Each row comes from the steps of one path. Every step used is in the known rows, and no mark comes twice. Write the path behind each row, first mark first.
Known rows:
nebo bifid gifomuz kugu: [-32.7  -2.2 -11.8   6.1 -27.5  18.7   1.8   2.6 -28.2  12.2  20.3  15.1
  -9.9  12.3   0.2 -27.9 -29.2  -7.4 -11.5   4.0  -7.2]
begon bifid gifomuz: [-32.1  -3.6 -15.8 -11.9 -12.9  14.4  -9.2 -14.4  22.7   6.3   6.5  15.8
  -7.0  37.2  12.7 -28.5 -24.4   5.6   2.6  15.1  -3.3]
bifid gifomuz kugu nebo: [ -6.5  21.0 -32.2  12.7 -20.1  32.0  -3.3   4.3   1.7  15.6  11.4  14.5
  -3.3  12.8  27.0 -22.3 -22.5   2.8  -2.3  10.7  -2.1]
gifomuz kugu begon: [  0.3  -1.8   0.4  17.6  -4.2  25.3   1.9   8.1  -2.0  13.5  17.4   6.3
   9.3   1.6  25.2 -18.2 -18.6   2.0  -0.8   7.7  15.9]
rede begon bifid gifomuz kugu: [-13.3  -8.6 -15.3  14.7 -15.3  18.9  -6.3 -12.3   2.2   6.4  16.3  21.6
  -5.3  42.0  17.9 -56.7 -16.8 -11.8  15.9   5.6  18.5]
nebo bifid: [ -1.6  -5.7   4.8  -3.7 -17.4  -1.9   3.9   3.7 -19.5  -0.4   8.4   1.5
  -0.6   5.5  -0.4  -9.8  -7.0  -7.9   3.8  -1.8  -7.0]
dibo begon kugu nebo bifid: [ 14.9 -12.9 -23.1   0.3 -28.3   3.2   3.3   3.0  12.9   6.3   7.5  18.5
  23.2  15.8  32.6 -34.4 -36.3 -10.0   7.7   8.2  22.4]
nebo bifid gifomuz kugu begon tedede: [-47.9 -11.9 -15.6   5.6 -36.3  42.0  -9.4   3.0   5.4  21.5  24.7  19.6
   4.0  27.4  12.2 -38.9 -68.8 -10.9   1.5  17.8   2.2]
dibo begon kugu gifomuz: [-10.7 -36.2 -14.2  10.1  -5.9   2.8 -10.4 -13.8  37.9   1.5  -0.8  13.1
   5.0   8.5  11.6 -19.8 -28.6  -7.6  10.7  21.8  33.3]
lopoz begon bifid gifomuz kugu nebo: [-15.2  -4.7 -24.8  11.2 -35.3  34.3  -7.0 -19.2  18.9  23.8  12.0  26.0
  -2.7  49.4  49.9 -52.3 -18.1 -14.9  11.2  15.4  16.6]
rede begon: [ 17.8  -6.3   3.7  12.1  -5.2  -5.1  -1.8  -1.8   1.8 -14.3  -2.4   3.9
   5.4   3.9  -1.5 -12.6  15.8 -14.3  24.1  -4.3   8.3]
bifid gifomuz: [-28.4   0.7 -13.4  -6.1 -13.1  10.7  -6.4  -4.8  11.4  -3.6  -0.8   9.0
  -3.3   6.4  -6.3  -3.7 -15.1   3.8  -5.3  10.6 -15.5]
lopoz begon kugu nebo bifid: [-10.7 -17.7  -7.3   3.0 -47.3   9.4   4.6   0.7   5.5  13.1   6.8  19.2
  12.5  20.6  33.0 -21.0 -13.1 -34.1  18.0   9.9  18.1]
kugu begon: [ -1.5  -5.8   1.6   3.3  -6.6  15.0  -3.8   4.7  18.8  -1.7   4.4   2.4
  15.5   1.6  19.1  -1.6 -11.7   4.0   9.9  13.0   2.5]
dibo begon: [ 20.0 -15.3  -5.9   2.6   2.0  -7.4  -1.0 -12.7  11.8 -11.3  -6.8   6.9
  14.7   2.4   5.7 -18.1  -7.5   6.7  -6.4  -0.6  12.1]
lopoz begon bifid nebo: [-14.6 -17.9  -3.5  -4.5 -17.2  10.3  -5.8 -10.4   9.8  -0.5  -1.0  15.3
   2.4  40.0  36.9 -35.7  -8.7 -14.8  23.9  -6.7   8.1]
begon kugu nebo bifid gifomuz: [-34.2   2.4 -29.5  -6.9 -42.4  21.5  -1.1   9.2  12.2  12.2  15.1  22.7
   4.4  20.0  22.6 -17.5 -43.7 -12.0  10.7  19.8  -4.9]
kugu gifomuz bifid: [-15.7  -1.0  -4.0   5.3  -8.4  13.7  -2.9  -5.4   8.0  19.0   5.0   4.5
 -22.4   9.9   6.0  -6.3 -14.5  -5.2  17.0   8.2   1.7]
nebo bifid gifomuz kugu begon: [-33.3  -7.8 -10.1   9.4 -33.3  33.9  -0.2   5.9  -7.5  10.3  23.9  16.9
   4.0  15.2  19.1 -31.3 -41.3  -3.3  -1.3  16.9  -5.3]

Write each row's path:
[-10.1  16.3 -33.9   6.3 -19.7  35.5  -7.2  -4.3   9.1  26.1  18.5  21.6
  -7.0  40.2  44.9 -45.5 -35.1   3.4   7.0  13.6   9.8] | begon bifid gifomuz kugu nebo
[-48.2  -3.6 -20.1   0.6 -10.9  23.1  -3.9  14.2  12.1  22.3  12.2  18.3
 -19.4  21.2  23.6 -16.3 -46.6 -11.5  27.1   4.6   8.6] | begon kugu gifomuz bifid nebo
[-18.3  19.0 -12.2  -6.4  -2.0  12.2   5.2  16.7 -10.9   9.8   6.0  11.2
  -8.8  11.8  17.8 -16.5 -26.3   2.1   9.9 -17.5 -11.5] | gifomuz bifid nebo
[-29.7   4.9 -15.5   9.5  -7.3  20.4  -1.8  -1.6  -6.9  11.2  10.1  13.4
  -9.2   8.6   0.7 -20.3 -21.3   0.2 -13.8   5.7  -1.7] | bifid gifomuz kugu
[-11.1   9.8 -24.9  -6.7 -39.7  20.2  -2.8   3.7   1.3   1.6   8.0  12.9
   1.5  16.6  19.7 -14.3 -24.0  -2.9  10.5  11.8 -22.6] | kugu nebo bifid gifomuz
[ -5.8 -25.0 -11.4   0.3   1.7  -5.0   0.5  -8.0  23.2   0.3  -1.4  15.1
  17.9   6.8   6.4 -22.9 -27.2  -2.6  -9.0   7.2  29.2] | dibo begon kugu
[-45.3 -28.9   0.3   8.6 -26.5  12.7  -0.3 -14.6  24.9  27.3   3.2  20.0
 -13.9  20.6  12.8 -17.7 -18.2 -31.8  21.2  16.1  26.7] | lopoz begon kugu gifomuz bifid
[ 19.9  13.8 -14.2  14.3 -24.5  20.0   7.2  15.1 -30.9  18.8  21.7   7.4
  -1.4  12.2  32.1 -27.5 -17.6 -10.3   5.6  -4.0   6.3] | gifomuz kugu nebo bifid
[ 23.4  19.4 -16.8  17.7  -9.1  22.2   2.3  10.3 -11.6  19.1  11.7   5.5
  -0.4   6.3  33.2 -17.9 -10.2  -2.3   2.7  -0.5  11.5] | gifomuz kugu nebo
[-41.3 -18.4 -20.8  -3.5 -57.6  19.9  -0.4  -5.8  17.1  10.2   6.2  27.1
   8.6  28.7  27.6 -23.6 -27.7 -29.5  14.5  19.9   0.9] | lopoz begon kugu nebo bifid gifomuz
[-40.6  -8.3  -9.0   4.2  -9.4  16.1  -2.2   2.4  18.5  30.5  12.0  13.5
 -19.5  14.7   8.7 -11.2 -34.5 -14.8  14.1  16.5  19.0] | begon kugu gifomuz bifid
[-34.5  -6.4  -9.0  -7.6 -29.6   9.6  -2.0  -2.9  -6.7  -1.8   7.7  11.6
  -3.6  11.0  -8.1 -11.0 -21.8  -3.6  -2.0   9.1 -22.2] | nebo bifid gifomuz
[-25.9 -16.4 -26.5   1.6  -8.3  16.5  -4.6   0.9  24.9  10.2   3.6  24.4
  -4.4  21.2  27.0 -35.0 -53.1  -4.3  21.5   4.7  20.5] | dibo begon kugu gifomuz bifid nebo
[-30.8   1.5 -18.9   3.3 -10.0  24.6  -4.3 -10.2   0.9  21.3  19.6  18.2
 -13.1  37.1  19.1 -44.7 -33.7   3.1  -5.8   9.2  11.6] | begon bifid gifomuz kugu
[ 14.0 -11.5   1.2   5.4  -7.1  -1.3  -5.3 -10.8  10.7  -4.4   5.7   9.5
   3.2  33.8  16.0 -37.8   4.8 -12.6  32.6  -0.6  19.3] | rede begon bifid
[-16.7  -4.9 -28.1   3.0 -46.8  16.6  -3.9   6.6  11.6  -1.7  12.4  25.8
  10.3  26.0  21.0 -31.1 -28.8 -27.1  32.5  15.3   2.7] | rede begon kugu nebo bifid gifomuz
